Each row was made from one walk, in order. Every step used is in the known rows, and no mark comes twice. Write each row's walk.
In the rows, 128 means zero.
Known rows
dadimu > netisez > bafi: [117 136 109 115 134  87 108 142 141 133 104 135 146 136 131  96 106 103
 118  68 128 107 106 153 102]
tepa > gudonib > runal > netisez > bafi: [138 128 162 124 172 114 105 164 168 121 132 118  74 120 114 137  90 109
 150 102 145  93 141 147  89]
bafi > netisez > tepa > gudonib: [111 103 135 120 131 122  91 118 174 134 107  96  92 123 114 104 155 103
 141  71 138  99 113 140 109]
dadimu > netisez > runal: [111 148  96 138 141  93 106 173 126 141 106 156 179 153 117 126 128 102
  93  82 141  94 107 146 107]
bafi > netisez > runal: [ 75 134 110 130 160 115 135 169 164 125 110 177  65 144 119 122 131  98
  81 114 135  84 108 157 111]
gudonib > runal: [108 154 124 140 147 117 146 125 158 120 115 148 100 120 112 181 115 105
 145 139 148 107 120 145  94]
tiso > tepa > netisez > runal: [ 92 119 111 155 147 114 112 165 144 131 113 184 142 153  97 127 157  97
  14 113 161  98  93 133  87]
tiso > runal > netisez: [172 130  90 117 153 125 180 119 164 100 105 175 141 142  74 124 153 121
  76 118 145 107 117 134 114]
gudonib > runal > tiso: [100 150 114 134 181 111 138 125 162 129 124 156 116  97 111 229 138 124
 155 188 145 117 110 130  71]
runal > netisez: [142 137 112 107 146 130 175 116 175  97 117 124 129 121  83 160 154 122
 106 130 149 110 127 124  97]
tepa > gudonib > runal: [151 146 131 146 149 118 119 133 145 129 114 111  88 119 106 188 103  94
 204 122 153 106 128 148 102]
netisez > runal > gudonib: [ 72 155 139 154 179 103 137 138 151 141 120 195 103 154 103 134 107  94
  64 103 149  89 118 120 108]
tiso > runal > netisez > tepa: [112 112 104 119 150 122 137 116 176 121 106 178 181 139  88  86 170 130
  35  87 137 101 110 119 111]
palef > netisez: [152 172  84 130 163 108 143 158 154 116 117  58  98 126 106 185 102  95
 142 116 154 128 119 143 119]
gudonib > tepa: [141 135  78 115 147 126 131 125 146 130 113 124 126 127 118 116 141 126
 181 139 128 102 126 151 105]
palef > netisez > tepa: [ 96 154  95 131 159 105 102 147 166 138 117  62 141 123 118 146 119 103
 103  85 148 121 111 129 116]
tiso > tepa: [108 132  98 143 133 121 171 118 153 105 100 172 106 134  96 137 150 101
  76 138 148 124 100 123  73]
dadimu > netisez: [152 145  98 122 113 103 134 118 138 121 102 113 179 136 104 138 149 108
 137  91 148 119 108 142 105]
tepa > netisez: [145 126 112 120 129 123 135 102 157 119 110 107 147 119  89 177 155 105
 120 112 160 108 108 146 120]
bafi > netisez: [120 128 116 112 131 124 159 116 176 106 107 133  63 127 105 134 151 106
 128 123 141 108 111 152 107]
palef > netisez > runal: [110 179  78 146 188 100 113 206 142 137 119 101  99 142 119 175  84  89
 100 107 148 104 116 145 122]
netisez > tepa > gudonib > runal > tiso: [ 82 125 135 141 181 110  68 130 159 160 124 124 147  91 118 201 146 122
 171 135 143 111 112 121  72]
tiso > tepa > netisez > dadimu: [118 109 115 132 107 133 106 113 142 112 103 129 176 123  88  92 180 108
   4  67 168 133  96 114  98]
runal > tiso > tepa > gudonib: [144 120  96 142 171 115 132 127 141 123 109 140 106 111  91 189 161 111
 147 168 151 132 100 108  55]
tiso > bapi: [143 135  64 126 126 120 134 112 150  94  98 134  80 137  90 175 131 102
 144 113 137 120 119 129  78]
palef > netisez > bafi: [119 166  95 122 180  93 119 177 157 128 118  78  69 126 132 139  62  91
 123  95 137 116 115 153 118]
palef > netisez > tepa > gudonib > runal: [127 154 138 154 165 102  57 179 158 152 128  33 121 123 122 159  95  96
 168  77 161 115 128 140 107]

Which walk is each row?
[128 126 155 144 117  96  48 139 144 155 115  84 200 132 120 117 138 109
 164  50 151 109 118 140  93] | dadimu > netisez > tepa > gudonib > runal
[138 139 131 130 151 117 134 107 156 135 129 137 115 150 106  90 139 123
 151 122 145 102 136 131 105] | runal > gudonib > tepa
[165 118  96 112 131 128 103 121 150 133 124  89 161 130 104 118 166 127
 156 125 147  98 122 160 115] | gudonib > tepa > netisez
[ 89 135 155 118 171 114 132 152 184 116 131 158  89 123 120 130 102 117
  88 118 140  94 132 145  82] | gudonib > runal > netisez > bafi
[101 138 162 152 164 105 108 132 155 146 129 165 136 158  90 140 135  98
  46  86 169  84 114 128 123] | tepa > netisez > runal > gudonib
[111 118 113 134 143 119  94 112 150 146 102 100 136 113 111 147 135  99
 153  79 138 105 115 129 112] | netisez > tepa > gudonib
[100 127  92 158 198 107 104 181 130 144 111 188 102 126 104 178 141 104
  96 156 143 111  98 110  60] | netisez > runal > tiso > tepa > gudonib
[147 117 152 121 122 130  69  97 145 141 132  99 189 137  95  45 170 129
  79  53 161 110 131 124 127] | runal > gudonib > tepa > netisez > dadimu
[139 166  81 125 145 119 109 149 137 117 110  46 134 111 109 136 108  99
  90  64 156 137 118 130 134] | palef > netisez > dadimu
[132 155  82 165 215  94  84 228 130 145 125 105  97 133 106 184 114  97
 102 144 160 127 104 117  71] | palef > netisez > runal > tiso > tepa > gudonib
[ 93 146 128 147 180 109 106 160 143 154 132 183 118 166 119  81 122 116
 103 113 137  79 132 133 104] | netisez > runal > gudonib > tepa
[132 127  99 157 168  88  74 196 114 149 111 165 177 144 104 140 160 110
  98 118 151 118  93 117  55] | dadimu > netisez > runal > tiso > tepa > gudonib
[111 119 122 114 147 108 110 121 159 132 113 125 113 121 120 136 114 100
  96  92 142  97 104 156 117] | tepa > netisez > bafi
[101 147  82 130 175  87  95 173 130 150 113 165 194 130 115 171 154 122
 102 126 140 106  96 130  82] | dadimu > netisez > runal > tiso
[122 132 111 104 132 143 139 114 158  99 111 112 160 105  87 118 160 125
  52  74 149 121 128 113 113] | runal > netisez > dadimu
[128 144 141 125 152 127 157 133 180 102 130 135 123 122  90 167 141 123
 114 141 159 105 133 135  84] | gudonib > runal > netisez
[ 65 109 127 116 129 121 121 109 188 127 108 135 107 123 119  93 168 112
  84  88 134 100 104 138 103] | bafi > netisez > tepa
[ 87 137 122 151 174 111 142 137 161 121 123 196 110 114 104 189 160 123
  92 196 154 130  97 113  35] | gudonib > runal > tiso > tepa
[ 70 126 159 127 150 125 118 132 192 123 130 138 164 119 105 132 159 131
  70 108 149  96 127 120  81] | gudonib > runal > netisez > tepa
[110 121 112 109 118 136 124 114 163 107 101 122  98 112 108  83 154 110
  76  70 140 119 111 140 120] | bafi > netisez > dadimu
[ 99 115 136 143 144 124  81 130 152 126 124 151 184 101  95 150 190 130
  19 124 175 137  94 108  62] | gudonib > runal > tiso > tepa > netisez > dadimu
[113 139 141 121 137 140 123 130 166 103 123 125 155 105  96 122 146 127
  62  84 157 116 135 121  99] | gudonib > runal > netisez > dadimu
[138 119 122 130 113 101  62 122 137 151 103  78 207 130 112 113 154 105
 154  41 141 112 110 131 108] | dadimu > netisez > tepa > gudonib
[127 172 118 154 196  95  84 202 143 156 145 101 113 173 120  83  96 109
 109  99 152  93 139 142 117] | palef > netisez > runal > gudonib > tepa
[ 93 126 114 124 112  99  93 113 150 142 104 116 225 132 118 102 165 116
  98  56 140 113 101 130 101] | dadimu > netisez > tepa
